Known rows, with every way that one mark hangs from another:
pega{gevus}: 1.727 1.152 -0.089 0.027 2.062 0.863 3.065 0.180 0.052 1.052 -0.253 -2.125 2.296 -0.599 0.574 1.538 1.374 0.129 0.368 -0.768
pega{zasarer{zulo}}: 2.042 -0.843 0.453 0.863 0.174 -0.874 1.893 0.632 1.633 1.187 -1.916 -0.371 2.505 -0.451 1.709 1.804 0.992 -0.448 1.282 -1.558
zulo{dalut pega}: -3.511 0.663 -0.843 -1.861 -3.458 0.832 -0.905 -0.613 -0.098 0.332 -0.526 1.240 -1.993 2.131 -1.757 -1.811 -1.756 -0.910 0.079 0.191
bado{gevus{dalut{pega{zasarer}}}}: 1.422 -2.202 -1.118 -0.213 1.844 1.717 0.377 0.704 -0.364 0.746 -0.647 -0.033 2.157 -0.540 0.414 1.650 -0.930 -1.288 -3.611 -0.215
gevus{pega}: 1.336 1.815 0.884 0.736 1.713 1.816 -0.487 0.427 -0.281 0.604 0.458 -0.444 -1.772 -0.473 -0.572 -0.900 -1.570 -1.454 0.867 -1.755
zasarer{bado{gevus{dalut}} zulo}: 3.268 0.083 2.815 1.624 1.076 -0.732 -1.698 1.226 0.924 0.592 -1.344 1.070 3.343 -0.521 3.485 -1.250 -1.218 -0.706 0.599 0.023
zulo{dalut pega{zasarer}}: -3.259 -1.011 -1.966 -3.000 -3.329 0.497 0.771 0.580 0.480 0.960 -0.862 0.825 -0.533 0.938 -0.862 0.284 -0.346 -0.928 -0.450 -1.115
zasarer{bado}: 1.593 1.500 2.562 1.283 1.006 -1.034 0.241 0.211 1.415 -0.165 -0.274 -1.773 -0.084 0.059 2.017 0.534 0.405 0.940 2.625 -1.009
gevus{dalut zasarer{bado zulo{pega}}}: -0.535 0.755 1.587 2.391 -1.487 -0.854 -5.969 0.013 -1.267 0.367 -0.717 2.672 -1.920 0.046 -0.024 -1.942 -3.140 -1.704 1.292 -3.103
zasarer{bado zulo{pega}}: 0.419 1.113 2.432 0.782 -1.431 -1.715 -1.457 -0.371 1.194 -0.202 -1.095 0.250 0.269 0.666 1.073 -1.044 -1.369 0.649 3.057 -0.454
dalut{bado{zulo} pega{gevus}}: 1.299 -0.770 -0.949 0.282 3.514 0.077 3.013 -1.065 -0.864 -0.690 1.075 -1.170 1.092 0.404 -2.219 0.752 1.913 2.523 -1.113 2.610
dalut{bado{gevus zulo{pega}} zasarer}: -0.727 -2.490 -1.786 -2.467 -1.111 0.585 -0.849 -2.109 -0.091 -1.620 1.009 0.090 -1.360 0.176 -0.671 -1.948 -1.695 0.688 -3.095 3.663
dalut{zasarer{bado}}: -0.144 -0.747 1.093 2.407 -0.339 -1.511 -1.118 -0.684 1.932 -1.420 -0.235 -3.070 -0.613 0.893 0.845 2.137 2.076 1.561 3.358 -0.587
pega{bado}: 1.890 1.126 0.913 0.051 1.115 0.368 3.731 0.921 -0.688 1.467 0.011 -1.337 -0.821 -0.518 0.473 1.571 -0.523 1.102 -1.019 -2.342
zulo{dalut{bado} pega}: -4.018 0.491 -1.424 -1.813 -2.947 -0.074 -1.888 -1.289 -0.876 -0.727 0.125 0.044 -2.964 3.396 -2.459 -1.675 -1.951 1.337 1.326 1.507
dalut{pega{bado{zulo} gevus}}: 2.616 -0.572 -0.598 -0.574 3.461 0.774 6.758 1.106 -1.315 1.431 1.015 -0.220 1.809 -1.761 -1.477 2.205 2.142 1.709 -4.092 -0.211
gevus{pega zasarer{zulo}}: 1.207 1.895 0.739 2.359 0.469 1.084 -3.392 1.044 -0.829 0.689 0.023 1.557 -2.263 -1.568 -0.224 -1.271 -1.795 -3.046 1.413 -2.891
dalut{zasarer}: -0.629 -1.047 -0.501 1.697 -0.658 0.094 -0.532 -1.540 0.879 -0.893 -0.408 -2.388 -1.170 1.314 -0.622 1.493 0.894 0.164 1.423 -0.374
dalut{bado pega zasarer}: -2.080 -1.768 -1.483 2.804 0.231 -0.731 -1.569 -3.113 -0.142 -2.897 0.363 -3.697 -2.552 3.583 -3.610 2.532 0.984 3.226 2.369 2.306
dalut{zasarer{zulo}}: 0.096 -1.292 0.118 2.827 -1.166 -0.905 -0.937 -1.449 1.427 -0.914 -1.417 -1.289 0.335 1.530 -0.252 1.095 1.243 0.121 2.592 0.149
bado{gevus{pega zasarer}}: 1.722 2.042 -0.135 -0.642 1.313 2.956 -2.532 1.590 -1.093 0.977 1.109 0.963 -1.949 -3.326 1.302 -1.515 -2.738 -3.693 -2.094 -1.750
zasarer{bado zulo{gevus{pega}}}: 0.413 3.676 2.900 0.994 -0.171 -1.828 -2.250 0.937 1.090 -0.528 -0.222 1.084 1.728 -0.689 2.341 -1.710 -0.166 -0.393 5.286 0.533

Rows:
-3.061 2.077 -1.241 -2.947 -2.334 -0.285 -3.165 -1.939 -2.163 -1.330 1.507 2.745 -3.589 -0.284 -0.845 -4.034 -3.022 -0.764 -1.147 1.852 : dalut{bado{zulo{gevus{zasarer} pega}}}
-2.143 0.076 -0.860 -2.466 -3.237 -0.263 -1.748 -0.474 -0.075 -0.413 -0.989 1.674 0.509 2.072 -0.091 -2.714 -2.255 0.507 0.377 3.815 : zasarer{zulo{dalut{bado{gevus}} pega}}
-1.395 -2.553 -1.477 -0.622 -2.038 -0.388 3.011 0.908 0.201 0.526 0.405 1.120 -1.449 0.392 -1.485 0.729 2.574 0.603 -2.736 -0.425 : pega{bado{zulo{dalut{zasarer}}}}
-0.814 1.464 -0.792 -1.245 -0.287 0.072 1.272 0.347 -2.191 0.061 1.445 2.536 -2.132 -1.972 -0.849 -0.502 -0.219 -0.497 -3.686 0.016 : dalut{pega{bado{zulo{gevus{zasarer}}}}}
-0.713 -1.550 -1.091 2.183 0.061 0.122 2.028 -0.912 -0.627 -0.673 0.288 -2.810 -1.793 1.251 -2.686 3.853 1.342 2.336 -0.556 -0.644 : dalut{pega{bado} zasarer}
1.419 -2.648 0.313 2.078 2.149 -0.929 0.203 0.376 0.275 -0.108 0.502 -0.328 2.605 -0.785 0.109 0.967 3.197 0.627 -0.252 -0.854 : pega{gevus{dalut{zasarer{bado{zulo}}}}}
1.039 0.038 -0.625 -2.569 0.938 1.295 3.109 -0.436 -0.613 1.185 0.465 1.180 1.012 -1.421 -0.782 -1.331 -0.269 -0.823 -3.062 0.270 : bado{zulo{pega{gevus}}}
-2.417 0.179 0.746 1.849 -1.493 -1.759 -3.914 -1.017 0.296 -1.686 -0.262 -0.794 0.769 1.631 0.878 0.267 0.976 0.521 3.489 0.397 : zulo{gevus{dalut{zasarer{bado}}}}
3.700 0.043 0.117 -1.551 3.087 0.686 7.071 1.894 -0.966 2.353 0.815 0.115 2.353 -2.844 0.556 1.269 1.938 0.908 -3.787 -1.398 : pega{bado{zulo} gevus}
-1.059 -1.586 -2.077 2.034 1.110 0.544 1.460 -1.659 0.126 -1.079 0.020 -3.476 1.407 1.195 -2.659 3.970 3.325 1.542 1.013 0.889 : dalut{pega{gevus} zasarer}
1.816 -2.805 0.850 1.477 2.520 -0.951 0.641 0.935 0.498 0.229 0.064 1.169 0.967 -0.659 -0.171 0.947 1.329 0.177 -1.937 -1.260 : gevus{dalut{pega{zasarer{bado{zulo}}}}}
-1.227 -0.732 -0.891 0.112 -1.184 -0.608 -0.981 -0.294 0.419 -1.219 -0.913 0.376 1.273 2.689 -0.748 -0.551 0.166 1.553 0.857 4.749 : zasarer{zulo{dalut{bado{gevus} pega}}}
3.007 2.056 2.319 -0.362 2.110 0.975 -0.565 1.834 1.057 0.401 0.779 -0.610 0.746 -2.580 2.991 -0.855 -1.155 -0.802 0.566 -0.195 : zasarer{bado{gevus{pega}}}
-1.363 3.531 1.434 -0.007 -1.350 -1.695 -2.995 0.151 0.291 -0.721 0.343 -0.001 -1.023 -1.146 2.653 -0.612 0.015 -0.645 3.094 -0.709 : zulo{gevus{zasarer{bado}}}
-0.515 2.275 -0.072 -1.581 -0.981 0.199 -1.164 -0.232 -0.718 -0.223 0.657 2.912 -1.566 -1.890 1.131 -2.875 -0.534 -2.745 -1.590 0.242 : bado{zulo{gevus{zasarer}}}
2.885 -1.261 1.564 -0.497 1.698 -1.687 2.906 1.611 2.272 0.762 -0.048 0.144 1.445 -2.367 2.786 0.884 2.434 0.272 -0.652 -1.508 : pega{zasarer{bado{zulo}}}
-0.210 -0.457 -1.774 -2.660 0.415 0.906 3.544 0.416 -0.005 1.777 -0.318 -1.475 2.792 -1.482 0.110 2.440 0.617 -0.081 -0.813 -1.698 : zulo{pega{gevus zasarer}}
0.874 -0.788 0.824 1.236 1.356 -1.467 1.529 0.472 1.846 -0.310 -0.420 -2.338 0.923 -0.201 0.635 3.615 2.160 1.680 1.814 -1.032 : dalut{pega{zasarer{bado}}}
-2.825 0.354 -0.247 -0.817 -3.969 -0.188 -1.362 -0.278 0.235 0.338 -1.521 2.328 -0.480 2.364 -1.299 -2.068 -1.464 -0.887 1.216 0.648 : zasarer{zulo{dalut pega}}
-3.363 0.580 -1.380 1.614 -0.229 0.314 -5.185 -1.685 -2.266 -2.061 1.170 -0.587 -1.610 2.372 -2.363 -1.180 -1.431 0.317 3.290 1.110 : zulo{gevus{dalut{bado zasarer} pega}}
-1.815 -0.054 -0.794 0.069 -0.835 0.309 2.782 0.923 -0.952 0.622 -0.102 -0.140 -1.550 1.681 -2.344 1.866 0.861 1.594 -1.158 -0.367 : zulo{dalut{pega{bado}}}
3.720 0.619 0.725 -1.883 2.538 2.744 1.023 1.400 0.138 1.033 1.188 2.268 0.232 -3.199 1.682 -3.188 -1.893 -2.985 -4.058 0.674 : bado{gevus{pega} zulo}
-2.667 -1.961 -2.219 -0.817 -2.359 -0.142 -1.421 -0.662 0.770 -1.602 -0.085 -1.778 -0.202 2.245 -0.232 0.282 1.100 1.397 0.832 3.503 : zulo{dalut{bado{gevus} zasarer}}
-1.787 -0.740 -1.233 -3.574 -1.554 0.486 -0.203 -0.329 -1.110 0.784 0.038 3.899 0.882 -0.646 0.113 -2.711 -2.156 -2.456 -3.310 -0.217 : bado{zulo{gevus{dalut} pega{zasarer}}}
2.589 0.280 2.244 0.521 1.623 0.288 -1.451 1.069 0.363 0.586 -0.251 -0.170 1.802 -0.756 3.045 -0.858 -1.447 -0.652 -0.665 -0.485 : zasarer{bado{gevus{dalut}}}
